Each row was made from one path, in order. Every step used is in the known rows, and no mark comes twice. Write each row's path.
Known rows:
K -> E -> X: [  3.3   3.9 -18.4  -6.6   9.8  19.7  22.3   3.9 -23.7  35.3  -8.5 -24.6
  40.2  21.3 -44.9  20.2  12.1 -47.1   1.0 -15.4   4.4  31.7 -36.1 -39.6
 -11.4 -20.7  12.7 -39.9]
G -> Y: [  3.1 -56.3  15.0 -27.7  -1.3  -3.8   9.3  15.3 -13.2  11.3 -33.6  -9.2
   5.2 -11.9   3.7  23.5  32.8 -15.2  -2.0  21.5   6.3   9.6   0.0  -6.3
  -7.4  16.5  14.9   9.7]
E -> G -> Y -> D: [-12.6 -36.4  10.5 -68.2 -22.3  17.4  42.3   2.2  10.0 -24.1 -44.8  21.0
  -0.9  17.2  -4.9  17.3  11.1  -3.3  33.5  26.0   8.3  47.1 -22.7   2.0
  -3.0  -9.4  20.3  -1.7]
F -> E -> B: [ 22.8 -17.3  14.8  17.3 -12.3  29.0   8.1 -10.9   7.7  36.7 -14.3 -57.2
  31.0  12.2 -25.6 -11.4  -6.2  -5.9  -6.3   4.2 -25.6 -22.5 -28.0 -25.6
   4.1 -17.8 -40.7 -38.7]
B -> Y: [ -5.8 -43.0  37.3 -27.3  12.6  25.5   7.1  23.9 -16.3  20.5 -38.3  -7.4
  14.0   5.3 -12.1   6.0  27.3  18.0 -17.5  18.2   5.9   7.9   2.5  -4.6
 -12.5  11.9  16.5   4.2]
D -> Y -> X -> E -> F: [ 14.7  49.0 -29.5   9.4 -48.7  -9.8  30.7  -6.2 -25.1  -8.7  -0.5  26.4
  39.9  12.7 -13.6  -4.1   5.5  -6.7 -36.6  -5.0  -8.7 -18.2 -49.7  -5.2
   0.0 -13.0  42.0  15.3]
G -> Y -> J: [ 16.5 -48.9  -6.2 -16.7  25.1  16.1   5.3   2.1  -3.6  28.2 -68.7   3.7
 -11.6  21.8   3.8  31.8   2.1  -1.3   6.0  10.6   3.0  -8.5  -6.2  -1.0
 -21.7  20.5   5.6  14.0]
X -> E: [ 20.3  13.6   0.0  17.7 -14.7 -14.8  23.9  12.7 -13.9  28.8  22.0   8.3
  31.7  -7.8  -4.8   5.7  15.2   1.0  -3.8   1.7  12.9  -5.2 -27.4  -5.4
   0.1   2.5  10.8   7.8]
D -> Y -> C: [  8.4 -36.4  29.5 -43.7  15.5  -3.2  29.8 -16.1 -21.6  31.8 -25.2  -7.6
 -16.9 -18.4 -19.2  15.5 -16.4  14.0 -30.8  43.8 -52.7 -51.8 -49.4 -24.6
 -23.2 -10.8  -0.1 -10.5]
E -> F: [ 17.4   2.7  15.0   7.6 -35.5 -13.0   7.9  14.5  -7.7  26.9 -27.3 -10.5
  39.1  -5.0  -3.9  14.5   2.3 -20.8 -26.8   3.3 -26.6  29.1 -54.2   2.0
  16.7  -0.8  16.0  16.8]
D -> Y: [-17.8 -23.9  15.7 -40.0  -1.2  12.9  30.7  -5.6 -26.6  17.1 -25.2  -6.9
  -2.9 -15.3 -29.1  21.2   4.6  -5.5 -21.4  29.1 -21.4 -20.8 -33.9 -10.6
  -4.2 -10.0  15.9 -16.7]
Y -> G: [  5.0 -17.7  22.1 -13.2 -23.3   9.6   4.9 -19.7   2.5  36.5 -20.2  -8.8
 -19.2   9.3 -17.7  31.1  24.1   2.0 -22.2   7.1   7.0  -7.7 -25.0 -33.8
  16.9   1.9  -5.0 -13.1]
J -> Y -> C: [ 16.5 -40.2  20.3 -35.0  15.0 -24.9  47.9   7.3  11.2  61.1 -22.6 -19.1
 -28.8 -24.5   1.9  36.0 -25.7  -3.0 -50.8  44.8 -53.8 -27.4 -62.8  -5.0
 -19.8  19.9 -14.6 -15.2]
Y -> D: [ -8.7 -12.9   0.5 -50.1 -14.4   4.1  29.4  19.2  24.6   8.3 -20.2  -8.3
  -0.6   2.6  -6.2  39.9  -4.2  -7.0  -3.1  30.3  -3.0  23.9 -49.3   6.8
  -2.0  -6.8  25.9 -13.7]
K -> E: [-11.6  -0.5  -1.1  14.7  -5.0   4.1  15.6  24.0 -10.4  40.5 -13.0 -21.5
  21.3  -1.9 -17.8  29.9  12.2 -21.6 -29.6  -3.7  -0.7  22.3 -38.6 -16.5
 -15.6 -10.7   6.1 -34.9]
K -> E -> B -> Y: [ -6.9 -31.8  16.3  -3.2  26.5  49.8  28.7  16.5 -18.4  24.3 -38.3 -22.5
  28.2  29.7 -22.3 -16.6  30.6  16.1  -8.6  -5.8 -16.2   4.3  -3.1 -20.0
 -28.0 -10.1   3.5 -33.3]
D -> Y -> B: [ -6.5  -6.3   0.4 -50.9  -9.1  25.9  24.3 -29.6 -24.7  10.1 -22.7 -34.6
 -31.5  10.9 -15.2  -0.2   9.7 -11.1 -15.1  19.3 -36.3 -15.9 -10.9  -9.9
 -12.5  -4.7   2.8 -33.7]
F -> E: [  4.1 -12.7  23.6  20.0 -32.7   5.7 -16.3  12.3  -0.1  32.5 -16.1 -39.0
  29.7  -6.6 -12.7  15.4  -8.6 -13.7 -28.9  17.7   8.4  -2.1 -24.9 -23.9
  -0.3  -7.0 -22.3 -25.6]
D -> Y -> X: [-13.5  -5.8 -18.7 -46.8  -5.4  15.2  18.8 -23.8  -5.8   3.2 -14.5 -15.9
 -13.5  -5.1 -41.3  29.3   5.4  -3.8 -40.2  18.3  -7.7 -38.6 -38.0 -10.0
  -8.0 -12.6  20.0 -23.8]
K -> E -> G -> Y -> X: [ -7.5 -10.3 -18.2 -19.4 -20.0  16.2  20.2 -16.0  -2.3 -10.5 -28.6  -3.5
   5.3  18.0 -29.4  13.1  25.8 -13.0  -8.2  -9.2  23.0  21.8 -11.4 -18.6
 -14.1 -13.3   8.7 -25.9]
B -> E: [ 31.3  16.8  12.8  27.1  -7.9   9.1  19.0   4.9  -0.3  12.4 -19.1   3.5
   6.8  -7.1  -5.0  15.4  -6.5  15.0 -31.2 -11.1 -14.0  -2.4 -21.0 -13.1
  16.8   0.0   9.9   5.4]
X -> Y: [  8.2 -43.7  23.6 -33.5   4.7   1.0   5.0  13.2   4.9  23.0   2.1  -4.0
   8.2   8.4 -10.1  -2.5  13.6  -6.6   0.7  38.0 -24.7   2.0   0.2 -14.1
  -2.0  22.6  12.4   5.8]
G -> Y -> C: [ 26.0 -62.9  27.5 -31.4  15.2 -16.1  15.5   3.1 -10.1  25.6 -31.3  -4.9
 -10.2 -14.2  10.2  16.0   8.1   4.9 -14.9  42.5 -29.4 -26.7 -16.2 -21.3
 -26.4  11.9   0.1  16.9]
E -> X: [ 20.8 -16.2  -3.6 -31.5  10.8  16.9  18.2 -12.2 -11.5  37.8 -11.2 -28.8
  30.8   8.0 -45.6  16.5   9.1 -34.5  13.9   3.3  -3.6  15.1 -34.0 -27.6
  12.1  -6.0   6.8 -14.7]
B -> E -> G -> Y: [ 24.2 -15.4  27.0  -1.8 -15.8  19.2  33.3 -10.1 -15.2 -17.9 -45.8  28.3
   7.4   5.9  -4.4  -5.6   8.2  14.3  16.2  -6.6   0.8  27.0   9.1 -16.9
  11.5  -2.5   4.8  15.1]
F -> E -> G -> Y -> X: [  4.8 -19.5  -0.8 -14.9 -38.6  15.6  -2.4 -25.2   4.8 -14.5 -32.8 -18.0
  11.3  18.3 -23.5   2.6   9.2  -6.5  -8.0   4.1  26.2   5.1  -1.1 -22.0
  -3.9 -11.2 -14.3 -20.6]
B -> Y -> X -> E: [ 11.1  15.7 -12.2  -0.6 -10.1  13.1  11.7   9.8  -9.6  -1.7   5.2  15.1
  23.1  22.1 -10.6  -5.4  29.0  23.8 -24.0   0.7  35.8 -24.0   2.7  -5.4
 -20.7   9.1  30.6   8.1]

Write each row's path:
[ 36.0  34.4  -1.4  16.5 -13.4  22.1  19.7 -18.3  -1.8   4.8 -20.2 -19.1
 -19.0  15.2   7.3  -0.4  -4.8   9.4 -25.0 -19.2 -29.5   0.9   3.9 -12.0
   8.6   2.3   0.3 -10.4] : Y -> B -> E
[ 23.1  32.6 -32.3  14.7 -23.5  -8.7  16.8  -4.0   3.1  14.7  27.0  -0.8
  19.4   5.9 -13.5   9.7  16.0   1.3 -25.2  -3.9  22.4 -26.5 -29.1  -5.4
  -2.2   1.4  18.2  -2.9] : Y -> X -> E
[ 25.4  31.1   9.4  -9.0 -26.1  29.5  61.9 -33.9   4.0   4.6 -29.9  -0.7
 -30.0  19.4  -6.0  -8.4 -25.2  12.5 -13.4 -18.5 -34.7  30.4 -17.0  -6.6
  15.0   2.7 -21.7 -27.0] : J -> Y -> B -> E -> G
[  5.7 -39.3  19.4 -19.3  34.2  42.9   1.6   9.7  -5.8  35.3 -72.4   4.7
  -4.5  35.2  -6.9  19.9   0.7  27.0  -7.5   5.9   2.3 -11.2  -1.3   0.7
 -28.9  19.3   5.2   9.2] : B -> Y -> J
[  2.9  29.2 -29.2  -9.8 -18.6   0.7  32.0 -16.1 -16.2  -3.7  16.5  13.2
   6.5   5.6 -26.8   6.4  15.5   5.6 -26.7   7.2  11.8 -48.5 -28.6 -11.4
 -10.8  -9.6  30.9  -9.7] : D -> Y -> X -> E
[  0.3  20.3  -1.3  33.5 -37.8  -8.0  11.1  27.6 -18.3  30.2 -27.1  -3.4
  50.5   5.1  -6.5  13.5   4.5 -31.5 -38.5 -12.7 -19.9  46.0 -58.8 -11.2
  -4.5 -14.0  24.1  -8.0] : K -> E -> F
[  2.8  -4.9  40.2   4.3 -44.0  21.9   3.7 -13.5   0.9  20.6 -21.2 -19.9
  35.1   7.8 -37.0  -5.4 -17.5   0.7   2.8   2.6   4.9  24.6 -29.4 -23.9
  15.6 -24.3 -39.3 -31.1] : F -> E -> G
[ 28.5 -14.6 -11.1 -57.0   5.6  31.6   9.5 -26.7 -11.6  12.5   1.3 -32.1
  -4.7  52.1 -19.8 -27.6  19.1 -33.3  25.1  17.5 -33.3  14.9  22.0 -32.9
  -5.0  16.4   4.6 -19.5] : E -> X -> Y -> B
[ 36.8 -30.1  29.7  -7.1  29.3  20.7  39.6  -1.1 -15.3  31.2 -10.2   0.5
  18.5  23.4  -3.2 -36.2  11.8  49.8  -2.3  16.8 -40.2 -54.3 -12.4 -24.6
 -31.4  -2.8  -6.3   7.3] : X -> E -> B -> Y -> C
[-12.9   6.6  20.0   0.5 -20.7  17.6  31.2  -1.4 -10.9  30.7 -15.1  -7.9
  27.6   8.8 -43.3   7.1   2.7  -8.7   1.5 -14.7  -2.9  44.0 -43.9 -18.5
  -2.5 -27.4 -14.3 -40.5] : K -> E -> G
[ 29.6  27.6 -10.9   2.9 -13.0  13.3  49.5 -10.4   4.0  14.9 -28.1 -14.1
 -43.6   9.0  20.2  12.2 -16.1   0.7 -47.3  -7.3 -35.7   3.3  -5.8  -0.8
   0.4  21.3   0.0 -22.5] : J -> Y -> B -> E
[ 49.5   9.7 -22.8 -15.4   3.9  36.9  25.9 -30.9 -29.3 -11.4 -31.2 -12.4
  -0.9  39.7  -2.8 -11.5  14.1 -19.1  14.9 -24.7  -9.8  17.1  25.9 -37.9
   3.7   3.4  15.8  -5.9] : G -> Y -> B -> E -> X
[  7.1 -17.1  -1.6 -20.3  -4.3  31.9   9.5 -17.4 -17.6  17.0  -7.6  10.0
   1.3  60.5 -32.4  -2.1  32.6 -22.1   2.5   7.1   4.5  11.2   6.7 -75.2
  -7.5  -4.0  13.7 -29.9] : K -> E -> X -> Y -> G
[ 46.9  51.7  -3.7  35.1 -45.8  10.4  17.9 -10.2 -14.5  -3.5 -34.5  -2.6
  15.1  24.5  18.2 -12.4 -10.5  -3.7 -35.9 -28.7 -42.9  26.0 -21.0  -7.3
  19.5  -2.8  17.5  13.7] : Y -> B -> E -> F
[ 31.1  27.0 -30.9  21.0 -47.9 -20.0  13.2   9.5 -16.7 -13.0  -7.3  23.5
  44.4  14.5  13.3  -5.0  28.0 -16.5 -25.0  -9.3   9.1   3.3 -22.6  -2.7
  -1.3   3.9  41.6  36.1] : G -> Y -> X -> E -> F
[  8.3 -31.9 -22.5 -34.8  -6.6   1.4   3.9  -4.7   6.0  -0.2 -24.4 -18.7
  -7.4  -1.1  -9.5  31.6  30.4 -14.6 -25.2  15.0  16.4 -12.1  -5.6  -5.0
  -7.8  12.0  20.6   0.4] : G -> Y -> X
[-14.3 -30.9  16.7 -44.5 -42.7  21.1  24.0   7.8   9.7 -32.7 -47.7  10.1
  13.4  23.6   0.5  10.2  -5.3  -6.8  23.9  28.1  23.9  43.3 -15.2 -11.6
  -4.5 -19.1   3.5 -15.2] : F -> E -> G -> Y -> D
[ 19.9 -27.4  10.3 -20.5  -5.4  24.3  -8.2   3.0 -11.0  12.5  -0.7 -16.6
  42.3  38.8 -29.1 -19.5   1.7 -31.8  14.3  28.3  -4.2   7.7  12.8 -54.2
  -6.1   1.0  -3.5 -16.0] : F -> E -> X -> Y
[ 10.7 -25.9  -6.6 -30.8  15.9  45.3  17.1 -13.9   9.3   6.8 -25.3 -35.4
   5.6  30.9 -32.3  -5.8  26.4  22.2 -22.7  -1.1  -8.3 -27.7  -5.5  -6.3
 -11.5   2.1   7.4 -20.6] : E -> B -> Y -> X
[ 25.8  46.9 -36.2  19.0 -50.3 -27.2  43.4   9.6  -0.4  13.2   1.5  13.6
  28.4   6.7   6.2  13.4   0.0 -18.6 -55.7  -5.1  -6.3   3.8 -57.9   9.2
   2.8  11.8  32.5  10.8] : J -> Y -> X -> E -> F
[  3.3 -39.9  34.1 -11.2 -38.2  16.5   5.1  -5.2 -15.8  -3.7 -42.4  -7.8
  24.5   7.1 -10.0  -8.4   9.7  -9.2  18.0  12.7  17.7  26.1   7.7 -25.5
  -0.2 -10.2 -24.5  -8.5] : F -> E -> G -> Y
[ 43.2  19.4  -8.5   5.2   8.9  26.1  27.8 -15.0 -15.7  11.8 -16.2  -3.6
  26.8  16.2 -32.0   8.1  -7.4 -11.8   1.3 -22.4  -8.3   7.8 -17.9 -37.0
  18.1 -10.1  13.0  -5.2] : B -> E -> X
[ 20.9 -25.5   8.2 -41.4  -1.7  26.5   6.4 -30.5  -9.0  17.5  -7.5   7.1
  -3.4  51.0 -33.5  -3.7  32.2 -13.3  11.6  17.2  -1.5   0.4   7.9 -63.6
   9.3  11.0   7.3  -9.0] : E -> X -> Y -> G
[ 18.7  20.3  19.9   5.2 -30.6   3.3  38.4 -11.6 -12.0  22.8  15.1  17.0
  36.7   7.6 -31.8 -15.1   6.3  10.8  26.6  -8.4   7.5  18.8 -34.4  -8.2
  14.9 -11.3  -8.8  -3.3] : X -> E -> G
[ 31.4  35.2  -0.9  35.3 -45.5 -22.8  19.0  18.6 -19.2  19.1   2.2  19.7
  59.2   3.1   6.0  -5.7  11.2 -11.1 -15.6  -7.7  -8.8  16.4 -47.7   0.2
   9.0  -2.0  23.5  28.7] : X -> E -> F
[ 21.5  35.8 -12.9  19.8 -42.0   1.5  11.7  16.1 -19.3  -5.7 -11.2  25.5
  52.5  28.4   1.7 -14.8  22.9  11.0 -34.6 -11.4  12.7   3.2 -20.8  -2.5
  -5.6   2.6  47.4  30.9] : B -> Y -> X -> E -> F
[ 30.5 -25.2  -8.4 -10.0  18.8  40.8  -9.7 -12.7  -1.6  27.6 -38.9  -5.6
  23.4  64.3 -25.8  -6.3 -25.3 -17.8  20.9  14.3  -8.5 -11.7   3.5 -43.8
 -21.4   6.6 -13.8  -9.1] : F -> E -> X -> Y -> J
[ -3.1 -12.0   0.8 -23.6 -22.0  27.5  25.8 -18.8 -23.3  -1.6 -35.1 -19.6
  -9.7  36.8  -2.2 -12.5  28.9 -20.6  16.6  -9.8  -7.1  44.6  13.3 -17.3
 -18.2  -6.0  -8.7 -31.4] : K -> E -> G -> Y -> B
[ 32.2 -31.6 -13.6 -38.8  41.1  36.6   8.3 -14.0  -0.9  35.4 -35.7   2.9
   7.9  58.0 -30.9   3.6 -13.5 -13.0  29.2  15.2 -20.6  -4.8  -6.9 -29.4
 -15.7  15.9   5.7   3.4] : E -> X -> Y -> J
[ 13.3 -34.1  -3.8 -35.5  -8.4  12.4   9.9 -12.5 -13.8   4.0 -30.7 -33.2
 -23.7  15.6  16.4   2.8  34.2 -19.0  -0.3  14.9 -14.1   8.3  19.9  -4.2
 -13.6  19.1   4.7  -8.2] : G -> Y -> B
[  7.9 -49.3  30.6 -25.1  24.5  45.9  26.9   4.1 -10.0  23.8 -34.3 -25.9
  18.3  22.4 -19.8 -17.4  27.1  24.6   1.5   8.4 -23.5  -9.1  -1.1  -8.2
 -10.2   1.6  -2.2 -10.3] : E -> B -> Y
[ 21.8   4.9 -35.3   1.2 -19.9 -11.2  17.0   2.3  -9.2  -6.6   8.2  14.2
  13.7   7.5   3.6   7.0  34.5  -2.7 -11.5   2.1  34.0 -24.6  -1.4  -7.5
 -14.1  11.1  28.2  14.1] : G -> Y -> X -> E
[ -2.3 -21.3  -3.3 -30.7  23.0  30.8  23.4 -18.4 -15.0  33.6 -61.5   4.4
 -15.5  17.2 -25.7  31.0 -21.1   7.9 -11.0  14.1 -24.2 -36.2 -37.1  -7.1
 -23.4  -4.3   4.1 -10.3] : D -> Y -> J
[ 21.7 -35.5   4.3 -49.1  15.7  17.8  12.2  -3.6  -8.5  19.3   4.5  -6.7
  27.2  30.5 -33.7 -10.4  16.3 -29.3  26.3  26.8 -18.4  12.6   3.6 -33.6
  -0.8  14.4  16.3  -3.0] : E -> X -> Y
[ 12.6  33.3 -17.0 -11.0 -33.2  -2.1  60.3 -22.8   9.5  15.2  12.3  12.8
   2.7  10.2 -32.1   4.3  -4.1   4.6 -11.9  -5.3   8.7   3.3 -43.5  -0.5
   1.9   2.0  -5.4 -21.0] : J -> Y -> X -> E -> G
[ 38.9  -3.3 -40.8   1.9  -0.5  12.1  40.3 -22.1   0.8   2.4  10.7 -13.9
  19.3  24.0 -13.9 -17.1  35.7   6.5   9.5  -9.6  -0.2 -41.6  -9.3 -12.5
  -8.0  -2.0   7.9  -6.9] : G -> Y -> X -> E -> B
[ 26.5 -54.9  43.9 -30.8  39.0  30.0  30.1  -6.8  -5.4  36.8 -34.1 -22.5
   3.3  15.5 -14.1 -18.0   4.4  39.5 -12.4  25.7 -55.8 -45.1 -18.8 -22.5
 -28.4   0.1 -11.4  -3.5] : E -> B -> Y -> C
[ 12.5 -27.0  12.6 -43.6 -20.5  22.6  20.8 -34.6 -14.7  -2.1 -34.7 -22.5
 -16.8  25.0  -2.7 -15.8  26.2 -11.2  27.2   3.7 -12.1  31.9  15.3  -6.9
  -2.2   5.6 -14.4 -12.7] : E -> G -> Y -> B
